What can hang from each mark
Z_8: Z_286
Z_700: Z_95 Z_249
Z_249: Z_700
Z_853: Z_700
Z_893: Z_8
Z_95: Z_286 Z_700
Z_330: Z_286
Z_286: Z_8 Z_95 Z_330 Z_893

In the rows, 128 means zero.
Known rows, with every way that one mark hangs from another
Z_893[Z_8[Z_286[Z_95]]]: [144 139 130 154 125 129 125 121 131 112 117 140 139  68 139 110 151 156
 135  95]
Z_95[Z_286[Z_8 Z_893] Z_700[Z_249]]: [189 136 136 138 126 127 114 123 133 116 138 139 135 137 130 240 147 139
 137 118]
Z_8[Z_286[Z_95[Z_700] Z_330 Z_893]]: [150 140 166 138 119 140 103 120 125 115 142 136 132 119 114 109 158 133
 130  76]
Z_95[Z_286[Z_8] Z_700[Z_249]]: [186 133 135 136 123 130 122 123 136 114 131 130 138  96 129 234 145 139
 143 126]
Z_853[Z_700[Z_95[Z_286[Z_893]]]]: [144 138 126 150 114 133 126 126 138 104 128 146 135 143 106 131 134  97
 144 136]
Z_249[Z_700[Z_95[Z_286[Z_8 Z_330]]]]: [136 136 165 145 113 136 119 124 133 110 130 136 131 108 161 212 147  82
 145 141]
Z_853[Z_700]: [140 126 122 139 119 135 128 120 140 102 134 139 131 114  86 109 134 122
 136 137]
Z_286[Z_8 Z_95 Z_330]: [159 134 171 139 130 142 109 109 128 129 138 128 134  93 132 131 155 128
 124 107]
Z_8[Z_286[Z_95 Z_330 Z_893]]: [150 141 165 138 121 140 103 117 123 121 135 142 134 134 137  85 156 128
 132  71]
Z_95[Z_286[Z_330 Z_893] Z_700]: [148 141 167 144 116 131 108 121 126 108 151 139 127 150 115 211 148 136
 135 103]
Z_286[Z_95[Z_700[Z_249]] Z_330 Z_893[Z_8]]: [186 137 176 171 132 125 110 115 134 118 147 139 135 117 114 142 154 154
 117 128]
Z_893[Z_8[Z_286[Z_95[Z_700] Z_330]]]: [148 140 159 153 123 130 121 121 132 111 128 135 136  60 121 137 156 161
 133  93]
Z_330[Z_286[Z_893]]: [141 140 145 146 121 132 130 122 132 115 123 157 133 151 114 100 128 116
 135 105]
Z_893[Z_8[Z_286]]: [142 139 134 147 124 125 130 120 132 110 114 148 138  78 145 143 149 156
 141 102]
Z_249[Z_700[Z_95]]: [129 130 147 154 114 135 127 123 134 104 125 139 132 102 152 155 139  77
 142 171]
Z_853[Z_700[Z_95 Z_249]]: [181 129 135 154 120 131 136 123 147 108 119 143 142 110 111 100 130  95
 145 178]
Z_330[Z_286]: [138 137 145 144 117 135 138 123 135 113 116 147 135 110 113  93 126 117
 141 113]
Z_286[Z_893]: [145 135 136 146 126 129 116 113 124 115 134 155 130 164 139 127 141 123
 130 129]
Z_95[Z_286[Z_330] Z_700[Z_249]]: [183 135 171 148 116 129 119 122 135 111 139 131 135 110 127 201 143 137
 143 129]
Z_330[Z_286[Z_8 Z_95[Z_700] Z_893]]: [151 139 139 142 125 139 121 124 135 120 132 138 133 116  86 126 139 124
 125  91]
Z_700[Z_95[Z_286[Z_8 Z_893]] Z_249]: [200 143 147 154 126 126 125 120 134 125 112 151 147 144 181 176 140  95
 148 152]

Rows
[150 144 166 154 120 124 112 121 128 107 147 143 129 133 118 231 150 154
 133 101]	Z_95[Z_286[Z_330 Z_893[Z_8]] Z_700]
[194 134 177 145 135 136 101 111 132 128 151 133 134 128 116 169 158 135
 118 117]	Z_286[Z_8 Z_95[Z_700[Z_249]] Z_330 Z_893]
[155 142 165 133 125 131 106 115 124 123 140 148 131 164 153 214 152 131
 136  85]	Z_95[Z_286[Z_8 Z_330 Z_893]]
[186 135 130 148 122 130 127 126 145 113 124 146 142 139 121 155 136  99
 145 147]	Z_853[Z_700[Z_95[Z_286[Z_8 Z_893]] Z_249]]
[193 138 170 137 126 128 108 119 133 119 146 139 134 142 131 250 152 139
 136 111]	Z_95[Z_286[Z_8 Z_330 Z_893] Z_700[Z_249]]
[152 141 179 157 130 122 115 110 128 118 139 159 130 150 143 164 150 148
 127 118]	Z_286[Z_330 Z_893[Z_8]]
[201 142 175 152 123 129 127 118 137 127 112 144 146 116 181 178 143  97
 152 153]	Z_700[Z_95[Z_286[Z_8 Z_330]] Z_249]
[172 138 161 157 125 128 123 120 137 114 125 136 140  60 130 136 155 161
 135 104]	Z_893[Z_8[Z_286[Z_95[Z_700[Z_249]] Z_330]]]
[141 136 139 152 116 141 132 126 136 112 126 131 134  83  83  77 131 120
 132 109]	Z_330[Z_286[Z_95[Z_700]]]
[180 133 131 155 116 131 134 127 146 107 119 141 143 118 118 124 131  97
 150 159]	Z_853[Z_700[Z_95[Z_286] Z_249]]
[158 135 128 142 135 137 105 112 125 127 137 140 134 138 132 129 152 126
 119 105]	Z_286[Z_8 Z_95 Z_893]
[148 149 141 164 119 125 128 122 128 113 115 154 139 136 164 162 140 108
 145 137]	Z_700[Z_95[Z_286[Z_893[Z_8]]]]
[164 136 173 140 132 139  98 111 128 125 154 132 129 127 105 171 159 135
 115 103]	Z_286[Z_8 Z_95[Z_700] Z_330 Z_893]
[178 133 136 148 117 129 124 125 135 107 132 131 136 105 127 192 139 136
 144 137]	Z_95[Z_286 Z_700[Z_249]]
[168 133 134 140 119 139 118 124 132 113 124 127 139  74 121  91 149 133
 139 103]	Z_8[Z_286[Z_95[Z_700[Z_249]]]]
[148 137 137 140 125 141 130 122 136 123 119 136 137  89 108  94 135 119
 132  94]	Z_330[Z_286[Z_8 Z_95]]
[168 137 142 157 122 135 126 126 137 116 130 141 137 125  92  82 132 120
 128 113]	Z_330[Z_286[Z_95[Z_700[Z_249]] Z_893]]
[181 130 177 158 124 137 115 115 134 118 143 123 135  87 111 108 147 131
 127 140]	Z_286[Z_95[Z_700[Z_249]] Z_330]
[157 141 166 132 122 133 105 119 127 115 150 137 128 141 118 252 154 140
 133  92]	Z_95[Z_286[Z_8 Z_330 Z_893] Z_700]
[175 137 142 145 128 136 123 124 139 122 129 139 138 116  94 124 137 123
 126 103]	Z_330[Z_286[Z_8 Z_95[Z_700[Z_249]] Z_893]]
[170 136 134 143 122 137 110 124 130 114 131 137 138 115 122  98 151 132
 133  94]	Z_8[Z_286[Z_95[Z_700[Z_249]] Z_893]]
[183 135 153 154 117 132 130 125 145 109 124 141 142 122 119 130 134  98
 149 154]	Z_853[Z_700[Z_95[Z_286[Z_330]] Z_249]]
[163 138 172 140 134 139  99 108 124 131 146 140 132 145 133 140 158 128
 118  96]	Z_286[Z_8 Z_95 Z_330 Z_893]
[148 140 172 130 120 135 108 117 124 117 132 152 132 146 145 125 153 129
 139  79]	Z_8[Z_286[Z_330 Z_893]]
[198 140 147 152 124 128 132 121 137 124 107 144 148 112 180 171 139  96
 153 159]	Z_700[Z_95[Z_286[Z_8]] Z_249]
[187 134 153 146 120 132 128 124 147 114 124 140 142 116 120 156 138 101
 148 148]	Z_853[Z_700[Z_95[Z_286[Z_8 Z_330]] Z_249]]
[145 142 139 163 123 131 128 127 136 112 129 143 134 108  86 105 135 139
 125 100]	Z_330[Z_286[Z_95[Z_700] Z_893[Z_8]]]
[133 135 142 145 114 136 123 127 134 108 125 135 132 105 160 206 144  82
 146 146]	Z_249[Z_700[Z_95[Z_286[Z_8]]]]
